What can hang from each mark:
tupiviz: zogubir
bogodiz: tupiviz zogubir
puli: zogubir
zasup: pomo
bavit: zogubir
zogubir: bavit biref gotik naver puli zasup zeza
gotik: naver pomo zogubir
kefet: zogubir
fupa: biref zogubir
biref: kefet puli

Each row was made from one small tree. The marks that hang from a mark follow it in brackets, in alphabetical order. Every link used is in the known rows. Write each row's tree.
Known rows:
tupiviz{zogubir}: [ -7  22 -17   1  10  16 -22 -11  18   5  -5 -25   1   0  -4  -1  10  21
 -10   1  -4   8 -12 -12   9 -11   1   3  11]
kefet{zogubir{bavit gotik puli zasup}}: [ -7  13   0  -2  28  10 -24 -16  11  -3  -9   3  15   8   0 -17   4  25
 -29   3   1  29  -7  -2 -11 -18   3  -4  -4]
puli{zogubir{bavit biref{kefet} naver zeza}}: [-11  19 -18   4  10  26 -14 -50   2   0  -7  -3   4   6  16   2   8  21
  -6 -20  -6   0  10   1   9  -2  11  38   2]
bogodiz{tupiviz}: [ -8  22 -22  -1  10  17 -17 -12   7  16 -11 -26   0  -1  -6  -8  12  18
  -4  12  -7   8 -10 -18  16   0  -4 -12  15]
kefet{zogubir}: [ -8  20  -9   0  15  16 -26 -19  14  12 -13  -4  12   1  -1 -13   8  21
  -4  -2  -3   1 -10  -8  -8  -6  -4   2   8]
puli{zogubir{bavit biref gotik{naver pomo}}}: [-15  17 -20  10  27  36  -7  21   8   3  -6 -15  -4  -2 -10 -12  13  31
  17  26   2  37   8  -2  13  -6   0  12  -9]
puli{zogubir{bavit zasup{pomo}}}: [-10  18 -12  10  18  26 -27 -19  12  -2 -11 -19  -2   9   4 -15  12  19
 -15  -5  -3  11 -18 -11  -8  -4   8  16   3]
biref{kefet puli{zogubir}}: [ -6  20 -20  11   3  15 -23  -7   0   8  -1 -12  -1   0   3  -8  10  10
  10   2  -5 -10  -8  -9  19 -12 -10  24  12]
tupiviz{zogubir{bavit biref naver zasup zeza}}: [ -9  20 -13  -1  26  19 -21 -62   6  -5   0 -12  -2  10  -4   9  15  24
 -29 -18  -7  19  10   1  -4  -9  30  21   0]
zogubir{bavit biref{kefet puli} naver zasup zeza}: [-10  19 -13   0  27  15 -21 -62 -10   1   9   3  -8   7  -4   5  13  13
 -12 -12 -12  14  24   0   1 -10  23  25   3]
gotik{naver pomo zogubir}: [-11  17 -22   3  20  27 -24  42  21  17  -8 -25   0 -15 -26 -10  13  27
  17  30  -8  12   7  11  35  -3  -7 -14   9]
fupa{biref}: [ -9  16 -19  -6  13  18 -16   2  14  16  -2 -17  10  -4 -12 -18   5  21
  -4   2  -6   6 -20 -13  21  -2  -4 -10  12]
gotik{pomo}: [-10  19 -25  -4  16  25 -22   4   9  13  -6 -16   0  -7 -15 -13   9  22
  10  23  -9  17 -17 -18  23  -2   3  -4   8]
puli{zogubir}: [ -9  19 -20   7   5  25 -21 -11  14   7 -12 -15   7   1   0 -14  10  21
  -2   4  -3  -1 -26 -12  12  -4  -3  19   5]
bogodiz{zogubir{biref gotik naver zeza}}: [-16  22 -27   0  19  18 -15 -53  20   8   0  14  10   3  -2 -12   2  27
 -11  15  -7   6 -11 -20  15   0  24  31  -1]
fupa{zogubir{biref puli zasup}}: [-10  14 -18   6  24  17 -27 -18   2   3 -10 -26   8   0 -25  -8  18  18
 -35  17  -5  24 -32  -2  -6 -12  31 -14   1]
bogodiz{tupiviz zogubir{naver}}: [ -9  24 -31  -5   7  16 -20 -41  11  13  -5 -17  11   0 -11  -9   8  19
 -12   7  -6 -17 -12 -13  32   3   9   1  12]
tupiviz{zogubir{naver puli zasup zeza}}: [ -3  18 -19  -4  14  11 -36 -42  10  -6 -10  -9   7   9  -4   3   5  22
 -45  -9 -13   1 -15  -7  20 -14  26  20   7]
bavit{zogubir{biref{kefet puli} gotik zasup zeza}}: [-10  16 -28  11  16  11 -17 -48   4  10   5   5 -10   5   3 -10  12  12
  -9  16  -4   9 -11  -8  -4  -9   6  35   8]
bogodiz{tupiviz zogubir{gotik zasup{pomo}}}: [-12  19 -30   7  23  10 -25 -28  16  10  -6 -21  -1   7  -5 -23   6  20
 -26  26  -3   5 -19 -25   1   0  12   3  12]
fupa{biref{puli}}: [ -8  20 -15  -3  15  13 -16   6   6  15   5  -8   5  -3 -21 -15   9  12
   7   5  -8  11 -17 -17  28  -5  -7  -6  10]
kefet{zogubir{bavit biref puli zasup zeza}}: [-11  16  -1   2  32  16 -27 -53  -3  -5 -14  17  15  10  -2  -4  14  21
 -33 -16  -2  39  -5   6 -20  -7  17   5  -4]
puli{zogubir{biref{kefet} naver zasup{pomo}}}: [-11  17 -28  10  15  24 -32 -22   2   8 -13 -34  -8   9   1  -7   6  15
 -25  -5  -6 -18  -2  -6  -9  -7  25  33   5]
kefet{zogubir{biref zeza}}: [-13  21 -10   5  23  18 -23 -46   7  10 -16  11  10   4   3  -6  11  22
  -6  -9  -4  15  -5  -7 -21   1   9  18   5]
biref{kefet{zogubir{naver}} puli}: [ -5  20 -12  -2  11   6 -28 -22   0  12  -3  -7   3   2   2  -2   4  10
   2  -8  -7 -21  13  -3  10 -15  -4  15  14]
zogubir{biref}: [-15  21 -18   3  21  25 -15 -11   7  15  -6 -15  -2  -3 -13  -6  14  19
  -4  12  -3  25  -9 -14  -2  -3  11  -2   2]
tupiviz{zogubir{bavit gotik}}: [ -8  21  -9   0  17  14  -8  -5  23  -2   1 -17   0   3   6  -4   8  27
  -5   6   1  28   1 -14   6 -16  -4   4   3]

Which tree is each row?
[ -4  25 -24  -3   7  12 -21 -40  11   6 -11 -24   1   6   4   6   9  21
 -16  -6 -12  -9   2 -14  24  -1   7  13  18]	bogodiz{tupiviz{zogubir{naver zeza}}}
[-10  21  -6  -7  12  19 -15  -6  27   9   0 -15   7  -4  -4  -2  10  21
  -4  -4  -7   2  10   7  23  -8   2  -3   2]	gotik{zogubir{bavit naver}}
[ -8  14 -27   6  15  21 -21  -6  23  14  -3 -14  -4  -2  -9 -20   8  24
  -4  32  -2   3 -16  -6  12 -11  -7   6   6]	bavit{zogubir{gotik{naver} zasup}}
[-10  18 -14  -2  29  17 -15 -27  13  -1   4 -26  -6   8  -7   1  11  26
 -28   3   0  23  17  -3  -7 -20  22  12  -7]	tupiviz{zogubir{bavit biref gotik naver zasup}}
[-12  24   0  -1  31  12 -13 -44   7   3  -1  20   4  10   5  -3   9  21
   6  -5  -6  23  18 -10  -6  -9  10  29  -8]	kefet{zogubir{bavit biref{puli} gotik naver zeza}}
[ -6  20  -9  -7  13  12 -32 -39  10   2 -20  13  20   7   7  -5   0  22
 -22 -14 -11  -4 -14  -8  15  -6  12  17   6]	kefet{zogubir{naver puli zeza}}
[-15  20 -15 -10  31  22  -9 -14   4  -4  -5  13   3   4  -3  -2   3  27
 -12  16 -11  47   2 -15  31  -6  27  14 -11]	zogubir{bavit biref gotik{pomo} naver puli zeza}
[ -7  17 -25   3   8  22 -33 -57  12   3 -11  -4   9   8   2 -12   7  24
 -20  -7 -13 -18 -19  -7  10  -4  17  42   3]	puli{zogubir{naver zasup zeza}}
[ -8  21 -12  -6   9  13 -26 -13  23   6 -11   1  13  -2  -2  -2   4  21
 -24  -3 -15   0 -12   0  36  -5  12   9   5]	gotik{zogubir{naver puli zeza}}
[ -6  20 -14 -11  20  15 -14  12  14  -8  -1 -18   4   3  -4   1   2  27
 -19  11  -5  28   0 -11  38 -18  13   2  -3]	tupiviz{zogubir{bavit gotik{pomo} naver puli}}
[ -9  18 -11   5  25  15 -23 -16  22   9 -15  11   8   2   8 -17   0  32
   9  11  -6   9   4 -11  -2  -7 -10  18   7]	kefet{zogubir{gotik{naver} zeza}}
[ -8  18 -16  -9  21  11 -27 -16  12   2 -16  15  16   6   4 -12  -4  28
 -17   9 -11   7  -9 -12  22  -9  13  23   0]	kefet{zogubir{gotik{pomo} naver puli zeza}}
[-11  18 -20   5  23  20 -18  -5  24  10  -8   5  -3  -3   4 -16   0  33
  12  25 -11  17  -2 -23  19  -5  -7  16   9]	zogubir{gotik{naver} zeza}
[-14  24  -7   2  36  20 -24 -21  -2   4   3 -17 -17   9 -16   0  18   9
 -12   0  -9  26  10 -18  -5  -9  31   8  -6]	zogubir{bavit biref{puli} naver zasup{pomo}}
[-14  21 -14  -6  23  27 -12   5  12  10   0 -23   0  -6 -20   1  16  22
   3  12  -6  22  18  13  23  -3  17  -5  -5]	gotik{pomo zogubir{bavit biref naver}}
[ -4  15 -14   0  19   2 -30 -22   2  12   3  -9  -1   6   1 -12   1  14
 -10   5  -6 -17  16  -5  -3 -22   2  21   8]	biref{kefet{zogubir{gotik naver zasup}} puli}
[ -9  14 -20   5  21  25 -20 -35  11  -5  -5   5   5   7   5 -21   7  30
  -3  13  -6  22 -14  -8   5  -5   8  34  -3]	puli{zogubir{bavit gotik{pomo} zasup zeza}}
[-10  23 -11  -3  19  22 -11 -22  11   0   0 -25  -2   4  -7  11  15  22
 -13 -10  -2  20  12  -3   7 -11  18   4  -1]	tupiviz{zogubir{bavit biref naver}}
[ -6  17  -6   0  13  13 -19 -23   7   7  -7  -7   9   1  14  -7   4  20
   0 -14   0   1  10   4  -8 -10 -12   0  15]	biref{kefet{zogubir{bavit}}}
[-11  16 -13  -1  31  13 -13 -24  -4   7  15 -12 -13   6  -8  -4   9  16
 -10  11  -5  20  28  -5   0 -21  16  14  -5]	zogubir{bavit biref{kefet puli} gotik naver zasup}
[ -7  12 -14   7  27   8 -36  16   8   7 -17 -16  -1   5   8 -16  -6  22
 -25  10  -4   2   5  -4  -7 -18  -1   2  14]	biref{kefet{zogubir{gotik{naver} puli zasup{pomo}}}}
[ -7  21 -18   8  21  12 -36 -36  16  -1 -12 -17  -6  10   6  -4   8  21
 -29  -6 -11   7 -15 -19 -11  -5  18  23  16]	tupiviz{zogubir{zasup{pomo} zeza}}
[-11  21 -24  -7   9  16 -26 -25  14   4  -5   0  20   0 -13 -10   2  19
 -24   6  -7  -3 -31 -14  41  -6  18   3   3]	bogodiz{zogubir{naver puli}}
[ -7  20  -9  -8  12  13 -30 -14  10   6 -17  -3  18   3  -3  -5   2  20
 -23  -8  -7  -6 -13  -5  14 -11   8   3   3]	kefet{zogubir{naver puli}}
[-13  21  -4   9  20  14 -12 -23   7   6   5   3  -2  -2   1   5  17  13
   5  -6  -6  26  20  11   6  -4  -1  11   7]	gotik{zogubir{bavit biref{kefet puli} zeza}}
[ -7  20  -8  -1  15  11 -30 -32  10   2 -20  17  20   5   7  -8   4  22
 -18 -10  -7  12 -22  -9   5  -4   3  11   8]	kefet{zogubir{puli zeza}}
[-12  23 -12   4  30  17  -6   8   4  -1   9 -17 -11   2 -15   2  17  20
   8  20   1  49  11 -11   9 -14   8   4  -5]	tupiviz{zogubir{bavit biref{puli} gotik{pomo}}}
[ -9  13 -26  -3  26  19 -25  -1  12  12  -1 -19  -4  -1 -16 -25   6  27
 -10  38  -7  19 -13 -17   5 -12  11   3   2]	zogubir{gotik{pomo} zasup}
[ -9  12 -21   4  26  22 -36  15  13   5 -13  -7   6  -8 -26 -10  11  28
 -14  23 -14  20  -5  15  34  -5   8  -6   7]	gotik{naver pomo zogubir{puli zasup zeza}}
[ -4  19 -26  -3  15   9 -22 -21  12   8  -5 -43  -5   8  -6  -4   8  23
 -31  12  -7  -6   7 -12  10 -14  11   5  10]	bogodiz{tupiviz{zogubir{gotik naver zasup}}}
[-18  19 -26   9  27  24 -13  -4  19  13   0  -2   3  -5 -18 -16   7  28
   3  33   1  23  -5 -13  12  -4   6   4  -1]	bogodiz{zogubir{biref gotik{naver}}}
[ -8  20 -29   1  12  14 -27 -45  27   8  -8  -2  -7  10  13 -16   1  19
 -19  12 -12 -14 -24 -24   8  -2  16  40   8]	bavit{zogubir{gotik naver zasup{pomo} zeza}}
[ -9  24 -21  12  26  11 -25 -12  -6   7  -7 -43 -18   9 -16   4  22   9
 -23   6  -5  19   2 -15 -11  -5  18  -1  11]	bogodiz{tupiviz{zogubir{biref{puli} zasup{pomo}}}}
[ -6  21 -11   4  15  19 -26 -51   3  -4   2  10   3   9  -2  -6  15  15
  -3 -10 -11   1  -8  -8  17  -8  11  36  -3]	biref{puli{zogubir{bavit naver zasup zeza}}}
[ -5  13 -19  -8  14   9  -6  -6  17   7   7 -30  11  -2   4 -15  -2  24
  -4   3  -5 -10   5  -1  25 -15   2  -4  13]	fupa{biref{kefet} zogubir{bavit gotik naver}}
[ -5  15 -17 -10  25  13 -23  -1  10  -9   0 -22   2   7 -12  -4   5  27
 -34  12  -5  25  -1  -5  26 -22  21   3  -5]	tupiviz{zogubir{bavit gotik{pomo} naver puli zasup}}
